Each row was made from one path, in order. Every step used is in the known rows, and no mark comes twice. Write each row's path.
Known rows
pakad > kozul > rikit > vatop > motu > dufen > kelis: [-0.21  5.05  1.54 -6.35 -2.16  0.76  2.89  0.41 -4.11  2.07 -3.28  4.16
  6.18  2.52  3.22 -0.28  2.17 -1.50]
pakad > kozul > rikit > dufen: [-1.95  1.32 -0.25 -1.40 -3.40  1.92  1.10  1.31 -3.82  0.42 -3.59  3.03
  5.27  1.39  3.27  0.19  0.33  0.44]
pakad > kozul > rikit: [-2.60 -0.89  0.26 -1.60 -3.95  1.30  0.62  1.75 -5.64  1.38 -3.78  3.54
  4.00  1.44  3.59  0.36 -0.45  0.51]
rikit > dufen > pakad > kozul: [-4.26  0.28  0.97 -3.28 -4.30  3.32  3.03  2.35 -4.62 -1.34 -0.93  5.38
  2.47  0.87  2.17  0.72  0.77  0.31]
motu > vatop > rikit > dufen > pakad: [-3.40  1.76  0.78 -3.48 -3.47  3.83  4.31  0.57 -5.48  1.85 -3.58  4.68
  2.37  2.28  1.00  3.18  1.61 -2.63]
motu > vatop > rikit > dufen > kelis: [-1.98  3.05 -0.32 -4.49 -3.48  2.68  5.20  0.10 -5.77  2.33 -2.37  3.19
  4.26  2.44  1.49  2.43  2.63 -3.61]
dufen > pakad > kozul > rikit > vatop > motu: [-2.43  2.23  1.31 -3.88 -3.26  2.07  3.60  1.18 -5.65  1.08 -5.50  6.38
  3.10  2.10  3.74  0.46  0.62  0.04]
dufen > rikit > vatop: [-1.45  0.34 -0.02 -2.46 -5.95  0.78  3.59 -0.96 -5.13  4.56 -2.99  1.16
  3.75  0.94  2.19  2.96  2.27 -0.90]
sasiguk > rikit > vatop > motu > dufen > pakad: [-2.26  3.27  2.35 -6.39 -1.92  1.88  3.13  0.15 -3.90  3.28 -1.41  5.11
 -0.35 -0.08  1.24  0.26  1.34 -0.90]
kozul > rikit > dufen: [-1.25  0.10 -1.66 -1.89 -4.66  3.20  2.84 -0.61 -3.58  2.12 -3.23  2.89
  3.33 -0.35  2.38  1.90  0.69  0.57]
rikit > dufen > pakad: [-3.51 -0.76 -0.47 -3.63 -5.56  4.75  4.68  0.56 -4.33  0.56 -0.79  5.21
  0.49 -0.84  1.44  2.42  1.32  0.62]
vatop > rikit: [-2.56 -1.09 -0.35 -2.37 -4.77  2.05  3.08  0.15 -5.90  3.73 -2.09  3.30
  1.34 -0.88  1.79  2.39  0.14 -0.46]
rikit > vatop > motu > dufen > pakad: [-1.79  2.16  1.39 -6.70 -3.51  3.21  4.61 -0.74 -3.75  2.39 -1.63  5.41
  0.75 -0.57  1.74  2.00  1.19 -0.63]
rikit > dufen: [-2.00 -0.31 -1.73 -2.95 -4.74  3.30  3.91 -0.47 -3.86  1.27 -0.58  2.93
  1.67 -1.52  2.26  1.85  0.59  0.42]
sasiguk > pakad > kozul > rikit > vatop: [-2.44  1.46 -0.16 -1.81 -3.75  0.87  1.71  0.41 -6.12  1.40 -6.60  4.41
  4.15  1.17  3.89  1.87  0.28  0.72]
rikit > vatop > motu: [-0.85  1.03 -1.41 -4.69 -3.70  2.14  5.71 -1.60 -5.10  2.68 -2.23  3.83
  1.03 -1.56  3.71  1.53  0.19 -0.13]
dufen > pakad > kozul > rikit > vatop: [-2.96  0.84  1.36 -2.01 -4.51  0.96  2.28  1.92 -5.67  1.11 -5.03  5.24
  4.62  2.73  3.54  1.67  0.36 -0.36]
pakad > kozul: [-3.33 -1.39  0.19 -2.66 -3.94  1.49  1.59  1.68 -5.82  0.50 -1.03  3.66
  2.44  0.24  3.52  0.21 -0.57  0.22]
vatop > motu > dufen > pakad > kozul > rikit: [-2.77  1.48  2.92 -5.40 -2.33  3.37  1.05  1.74 -4.09  1.18 -3.54  6.35
  2.58  1.64  1.81 -0.24  1.02  0.37]

Write each row's path
[-0.89  1.94  1.55 -3.93 -4.67  0.49  1.80 -1.41 -3.30  5.10 -2.14  0.36
  4.64  1.15  1.09  2.74  2.60 -1.61]
motu > dufen > rikit > vatop
[-4.01 -1.41  1.52 -2.15 -4.77  2.60  1.30  2.73 -6.05  0.64 -3.92  5.97
  2.87  2.04  2.73  1.06  0.33  0.59]
dufen > pakad > kozul > rikit
[-2.50  0.91 -0.87 -2.55 -3.27  1.93  2.31  0.40 -3.91  2.06 -0.34  2.65
  0.63 -0.96  1.81  0.01  0.54  0.44]
sasiguk > rikit > dufen
[-2.53  3.22  2.76 -6.44 -2.11  1.94  2.91  1.06 -4.03  0.68 -1.89  5.66
  2.81  1.18  2.48  0.23  0.91 -0.83]
rikit > vatop > motu > dufen > pakad > kozul
[-2.07  2.16 -0.43 -2.81 -2.45  2.52  3.56 -0.44 -4.93  2.54 -3.52  2.46
  3.63  1.49  1.72  2.56  0.76 -2.83]
motu > vatop > rikit > dufen
[-3.61  1.05  2.90 -6.57 -2.33  3.39  2.04  1.79 -4.41  0.27 -0.80  6.40
  1.05  0.46  1.70 -0.29  0.83  0.21]
vatop > motu > dufen > pakad > kozul
[-0.28  4.27  1.55 -4.62 -1.14  0.43  1.09 -0.11 -3.31  2.46 -4.36  3.33
  5.59  1.57  3.45 -0.19  0.29 -0.71]
pakad > kozul > rikit > vatop > motu > dufen
[-0.88  2.69  1.48 -5.65 -3.29  3.09  3.64 -1.05 -3.48  3.30 -4.34  5.32
  2.42  0.66  1.82  2.24  1.49 -0.55]
kozul > rikit > vatop > motu > dufen > pakad
[-1.87  2.59 -0.24 -3.64 -2.39  1.96  3.05 -0.34 -6.00  1.47 -7.11  5.49
  2.98  0.47  3.98  0.75  0.62  1.22]
sasiguk > pakad > kozul > rikit > vatop > motu
[-4.34  2.83  2.17 -3.05 -2.14  2.44  2.60  2.51 -5.67  0.14 -3.83  4.90
  4.36  3.92  1.59  1.47  1.18 -2.87]
motu > vatop > rikit > dufen > pakad > kozul
[-0.32  2.59  0.13 -6.08 -2.56  1.95  3.92 -1.75 -3.22  3.14 -1.56  3.05
  2.04 -1.32  2.63  1.35  0.55 -0.74]
rikit > vatop > motu > dufen
[-4.78  1.45  1.86 -2.85 -2.87  1.95  1.29  3.35 -4.75 -0.34 -0.79  5.09
  1.37  1.39  1.66 -1.05  0.98  0.31]
sasiguk > rikit > dufen > pakad > kozul
[-1.28  0.85  1.60 -5.82 -3.67  3.12  2.38 -1.16 -3.51  4.74 -1.54  2.30
  1.82 -0.29  0.54  1.04  2.88 -0.30]
vatop > motu > dufen > rikit
[-2.42  0.03  0.08 -2.87 -3.09  1.85  2.96 -0.06 -6.67  3.58 -3.62  2.91
  2.39  1.59  2.20  2.79  0.04 -2.82]
motu > vatop > rikit
[-1.21  4.27  1.35 -5.00 -1.31  1.63  1.22 -0.63 -4.02  1.82 -6.22  4.78
  4.14  0.72  2.90  0.58  1.06  0.49]
sasiguk > pakad > kozul > rikit > vatop > motu > dufen
[-0.89  1.62 -0.04 -4.31 -4.60  1.71  5.15 -1.79 -5.13  4.68 -3.46  2.16
  2.44  0.17  2.32  1.84  2.43 -0.58]
dufen > rikit > vatop > motu
